What can hang from each mark:
zuto: bera vubu
lipim: foted
foted: lipim nefelit rozun zuto
vubu: nefelit
sasizod: lipim
rozun: foted
bera: neto rozun
nefelit: foted

Every row comes from one small tree of marks. The marks that hang from a mark follow it in brackets, in alphabetical order. Every link used is in the known rows. Which tree was each row made from?
Known rows:
foted{lipim nefelit zuto{vubu}}: [-0.11 -2.70 -0.79  2.43  1.99  2.08  0.67 -2.79 -2.00  4.09  2.06 -0.50
 -2.58 -1.80 -0.36  1.35 -0.70  0.32  0.70 -1.73  1.69 -1.58]
rozun{foted{lipim}}: [-0.57  0.05  0.54  2.37  1.87 -0.03 -2.66  0.19 -0.61  1.71  0.91 -0.52
 -0.67  1.11 -1.03  1.74 -1.23 -1.21 -0.78 -0.19 -1.08 -1.53]
vubu{nefelit}: [-1.21 -1.37 -0.21  0.43  1.14 -0.42 -0.48 -0.64 -1.64 -2.68 -0.41  0.15
  0.14  0.24  0.69  1.80 -0.78 -0.64 -1.32  0.18 -0.05 -2.56]
bera{rozun{foted{nefelit}}}: [ 0.26  0.88  0.47 -0.45  1.93 -1.28 -6.39  2.03 -2.13 -2.60  0.58 -1.03
 -0.60  0.93  0.06 -0.06 -0.25 -0.94 -1.37  0.98  1.41 -1.25]
nefelit{foted}: [-1.47  0.78 -1.09  0.37  1.56  0.45  1.32 -0.25 -1.34 -1.79  0.34 -0.77
  0.09  0.13 -0.63  1.52 -1.17  0.34 -1.19 -0.12  0.11 -2.52]
nefelit{foted{lipim zuto{bera{rozun}}}}: [-2.24  1.96 -2.03  0.22  3.06 -0.63  0.31 -0.58 -1.34  1.45  2.88 -1.51
 -1.86 -0.12 -1.73  1.39 -1.43  1.39  0.46 -0.47  4.24 -0.92]
lipim{foted{nefelit zuto{bera{rozun}}}}: [-1.40 -1.50 -1.51 -3.75  2.52  0.99 -4.21  1.02 -1.68  2.64  2.31 -0.22
 -1.51 -1.41  1.05  0.38 -0.18  1.53 -1.16  1.24  4.87 -1.81]
foted{lipim rozun}: [-1.55  0.51 -0.68  1.84  1.58  0.63 -2.57 -0.80 -1.12  2.94 -0.77 -0.58
 -0.82 -0.54 -1.36  1.83 -1.09 -0.16 -0.21  0.27  0.39 -0.25]
lipim{foted}: [-1.44 -2.03 -1.09 -1.59  1.18  1.61 -1.51  0.83 -0.57  1.55  0.07  0.43
  0.03 -0.61  1.32  1.51 -0.71  0.14 -1.87  0.23 -0.82 -3.28]
bera{neto rozun{foted{lipim zuto}}}: [-0.19  1.76 -1.41  1.41  2.78 -1.34 -4.61  0.79 -1.73  1.48  2.86 -2.53
 -1.94  2.08 -0.73  1.34 -1.19 -0.37  0.50 -0.43  2.51 -1.95]
vubu{nefelit{foted{lipim}}}: [-1.95  0.59 -1.24  2.22  2.30  0.36  2.98 -2.28 -0.97 -1.41  0.24  0.22
  0.31 -0.13 -1.77  2.02 -1.65 -1.42 -0.75 -2.19  1.32 -2.46]
rozun{foted{lipim zuto{bera}}}: [-1.29 -0.97  0.42  1.35  2.58  0.43 -2.31 -0.90 -0.70  4.55  3.38 -1.23
 -1.83  0.69 -1.35  2.30 -0.96  0.44  0.01  1.18  2.02 -0.96]
lipim{foted{rozun zuto}}: [-2.13 -3.23 -0.93 -0.83  1.88  2.81 -2.82 -1.57 -1.34  4.70  1.58 -1.22
 -0.78 -2.21  0.49  2.35 -0.26  1.09 -1.20  1.02  2.99 -2.62]
sasizod{lipim{foted}}: [-1.36 -0.87 -0.87 -0.07  2.14  0.79 -4.32  1.85 -0.46  4.05 -0.35  0.74
  0.03 -0.17  0.69  1.72 -0.76  0.28 -2.39  0.12 -1.56 -2.44]
rozun{foted}: [-0.34 -0.56  0.95  0.79  1.25 -0.23 -3.64  0.81 -1.26 -0.77  0.93 -1.08
 -0.24  1.32 -0.04  1.63 -0.73 -0.65 -1.32  1.25 -1.12 -2.23]
zuto{bera{rozun{foted{nefelit}}} vubu}: [ 0.74  0.23 -0.19 -0.67  1.94 -1.40 -8.14  1.56 -2.45 -1.99  2.59 -1.82
 -1.61  0.99 -0.53 -0.07 -0.61  1.11  0.00  1.46  2.48 -1.37]
lipim{foted{nefelit zuto{bera}}}: [-1.44 -3.03 -1.05 -3.18  2.12  2.67 -1.86 -0.32 -1.22  4.73  2.21  0.40
 -1.10 -1.82  0.92  0.98 -0.23  1.36 -1.45  1.25  4.00 -2.21]
sasizod{lipim{foted{nefelit}}}: [-0.75 -1.05 -0.73 -0.84  2.44  1.28 -4.71  1.72 -0.78  4.10 -1.02  1.47
  0.01 -0.74  0.79  0.67 -0.32 -0.41 -2.59  0.08  0.05 -2.00]
nefelit{foted{lipim rozun zuto{bera}}}: [-2.70  0.95 -1.49  1.28  2.92  1.32 -0.05 -2.70 -1.35  4.34  2.59 -1.74
 -1.36 -1.22 -3.02  2.31 -1.29  1.67  0.54  0.68  5.09 -0.41]
vubu{nefelit{foted{lipim rozun}}}: [-2.29  1.13 -1.02  2.39  2.38  0.63  0.14 -3.09 -1.50 -0.11  0.04 -0.68
  0.40 -0.94 -2.62  2.17 -1.44 -0.83 -0.37 -1.11  3.05 -1.63]

Write each row's tree:
[-2.33  0.17 -1.48  0.89  2.81  1.06  2.78 -1.96 -0.87  3.44  2.81 -0.87
 -1.53 -0.56 -1.95  2.20 -1.44  1.23  0.28 -0.29  3.22 -1.33] : nefelit{foted{lipim zuto{bera}}}
[-0.63  1.57  0.20 -1.10  1.86 -2.39 -7.00  2.77 -1.58 -2.13  1.87 -1.72
 -0.94  2.09 -0.42  0.84 -0.88  0.75 -0.82  2.47  1.20 -1.23] : zuto{bera{rozun{foted}}}
[-2.68 -0.63 -1.03  2.87  2.99  1.44  2.01 -4.67 -1.72  1.71  1.72 -1.29
 -0.43 -1.81 -2.54  2.91 -1.08 -0.44  0.22 -1.14  4.80 -1.89] : vubu{nefelit{foted{lipim rozun zuto}}}
[ 0.21  3.56 -1.63  0.93  2.26 -2.29 -6.00  2.35 -1.28 -0.71  1.21 -1.77
 -1.17  2.94 -0.98  0.74 -1.51 -0.88  0.04 -0.39  0.80 -1.92] : bera{neto rozun{foted{lipim}}}
[-1.15 -0.91 -0.70 -0.59  2.68  1.66 -7.68  0.83 -1.36  4.93 -1.17  0.62
  0.08 -1.44 -0.10  0.96 -0.12  0.15 -2.26  1.02  1.89 -1.24] : sasizod{lipim{foted{nefelit rozun}}}
[-1.89 -1.07 -0.38  2.25  2.03  1.35 -1.13 -2.41 -1.48  5.08  0.97 -1.31
 -1.71 -1.32 -1.09  2.44 -0.66  0.40  0.30  0.29  2.22 -0.56] : foted{lipim rozun zuto}
[ 0.47  2.98 -1.41 -0.61  1.92 -2.55 -7.22  3.04 -2.07 -3.18  1.23 -2.40
 -0.69  3.02 -0.14  0.57 -1.05 -0.07 -0.72  1.02  0.89 -2.55] : bera{neto rozun{foted}}
[-1.64 -1.03 -1.67  3.56  2.56  2.36  0.72 -4.58 -1.86  3.95  2.75 -2.78
 -1.97 -1.98 -2.65  2.70 -1.24  1.21  1.22 -1.43  3.34 -2.00] : nefelit{foted{lipim rozun zuto{vubu}}}
[-2.17 -0.44 -0.86  0.97  2.24  1.58  0.35 -2.80 -2.18  1.44  1.83 -2.44
 -0.69 -1.35 -1.46  2.44 -0.63  1.35 -0.47  0.71  3.83 -1.95] : nefelit{foted{rozun zuto}}
[-1.53 -2.19 -0.75 -0.10  3.06  2.33 -6.06 -0.72 -1.59  7.19  0.52 -0.15
 -0.80 -2.39  0.00  1.56  0.22  0.71 -1.89  1.04  3.77 -1.27] : sasizod{lipim{foted{nefelit rozun zuto}}}
[-0.30 -1.78  0.78  2.07  2.56  1.51 -1.44 -1.57 -1.42  3.96  2.17 -0.47
 -1.46 -0.32 -0.99  1.43 -0.47 -1.32 -0.45 -0.30  2.27 -1.11] : rozun{foted{lipim nefelit zuto}}
[-2.09 -2.23 -0.67  0.54  2.87  1.78 -4.95 -0.66 -1.07  6.87  1.00 -0.86
 -0.87 -1.62 -0.07  2.60 -0.18  1.14 -1.62  1.12  1.78 -1.74] : sasizod{lipim{foted{rozun zuto}}}
[-0.98 -2.25 -1.24  1.62  1.72  1.80  2.92 -3.10 -2.16  0.82  3.06 -2.44
 -1.64 -1.21 -0.64  2.32 -1.00  1.62  0.26 -1.07  1.49 -3.52] : nefelit{foted{zuto{vubu}}}
[-0.98 -1.70  0.63  2.73  2.25  0.93 -1.00 -1.43 -0.88  3.56  2.70 -1.32
 -1.48  0.22 -0.90  2.37 -0.83 -0.82 -0.26  0.02  0.57 -1.62] : rozun{foted{lipim zuto}}
[-1.28 -5.81 -0.99  0.30  1.74  2.65  0.05 -3.24 -1.72  1.76  3.22 -0.71
 -1.02 -1.96  1.26  2.59 -0.53  0.75 -0.69 -1.35  1.70 -4.90] : lipim{foted{zuto{vubu{nefelit}}}}
[-0.10 -2.35  0.94  0.53  2.06  1.28 -2.64 -0.91 -2.03  1.46  2.08 -1.09
 -1.05 -0.36  0.06  1.32 -0.05 -0.70 -1.16  1.20  2.38 -1.92] : rozun{foted{nefelit zuto}}
[ 0.42  2.70 -3.00 -1.63  1.47 -2.38 -6.16  2.48 -2.42 -2.06  2.02 -2.32
 -2.02  2.18 -0.06  0.34 -1.40  2.88  0.93  0.59  1.59 -2.29] : zuto{bera{neto rozun} vubu}
[-2.37 -1.37 -0.76 -0.44  2.58  0.47  2.36 -2.66 -1.91 -1.25  2.75 -1.11
 -0.53 -0.48 -0.95  2.39 -0.97  1.32 -0.73  0.50  4.48 -2.74] : vubu{nefelit{foted{zuto{bera}}}}
[-1.06 -1.68  0.76 -0.15  2.02  0.23 -3.22 -0.11 -1.45  1.92  3.70 -1.88
 -1.41  0.74 -0.52  2.19 -0.59  1.27 -0.59  2.48  2.23 -1.67] : rozun{foted{zuto{bera}}}
[ 0.49 -3.14  0.33  3.13  2.39  1.85 -2.05 -2.84 -1.88  4.13  3.25 -1.33
 -2.35 -0.80 -0.96  1.54 -0.60 -0.42  0.48 -0.94  1.96 -1.82] : rozun{foted{lipim nefelit zuto{vubu}}}
[-2.10 -1.84 -0.70  0.95  2.27  1.04  3.34 -3.22 -1.92 -1.87  2.01 -1.13
 -0.24 -0.88 -0.46  2.57 -0.79 -0.04 -0.93 -0.68  3.07 -3.32] : vubu{nefelit{foted{zuto}}}
[-1.55 -0.45 -0.52  0.19  2.60  1.40 -2.92 -1.83 -1.92  5.72  1.35 -0.50
 -1.96 -1.67 -1.67  1.24 -0.45  1.18  0.34  1.29  5.32  0.65] : foted{lipim nefelit rozun zuto{bera}}
[-0.50 -3.53  0.51  4.21  2.41  0.92 -0.95 -3.81 -1.60  2.05  4.08 -1.67
 -1.63 -0.37 -1.00  2.87 -0.98 -0.86  0.55 -1.65  1.43 -3.15] : rozun{foted{lipim zuto{vubu{nefelit}}}}
[-0.78 -4.37 -1.16 -0.37  2.06  3.93 -3.53 -2.88 -2.31  5.26  2.45 -1.32
 -1.54 -3.28  0.22  1.50  0.08  1.51 -0.45  0.06  4.07 -2.67] : lipim{foted{nefelit rozun zuto{vubu}}}
[-1.70 -0.33 -0.90  0.17  2.35  0.88 -6.79  1.03 -0.76  5.17 -0.66 -0.16
  0.09 -0.90 -0.18  1.90 -0.47  0.52 -2.06  1.04  0.16 -1.61] : sasizod{lipim{foted{rozun}}}
[ 0.87  3.71 -1.54  0.15  2.53 -1.65 -6.71  2.29 -1.85 -0.27  0.61 -1.09
 -1.06  2.31 -1.27 -0.34 -1.12 -1.31 -0.17 -0.62  2.51 -1.23] : bera{neto rozun{foted{lipim nefelit}}}
[-1.54  2.45 -3.00 -0.18  2.92  0.83  1.67 -0.95 -1.37  2.81  2.74 -1.47
 -1.68  0.82 -2.16  1.67 -1.83  1.72  0.78 -0.60  4.45 -2.04] : nefelit{foted{lipim zuto{bera{neto}}}}
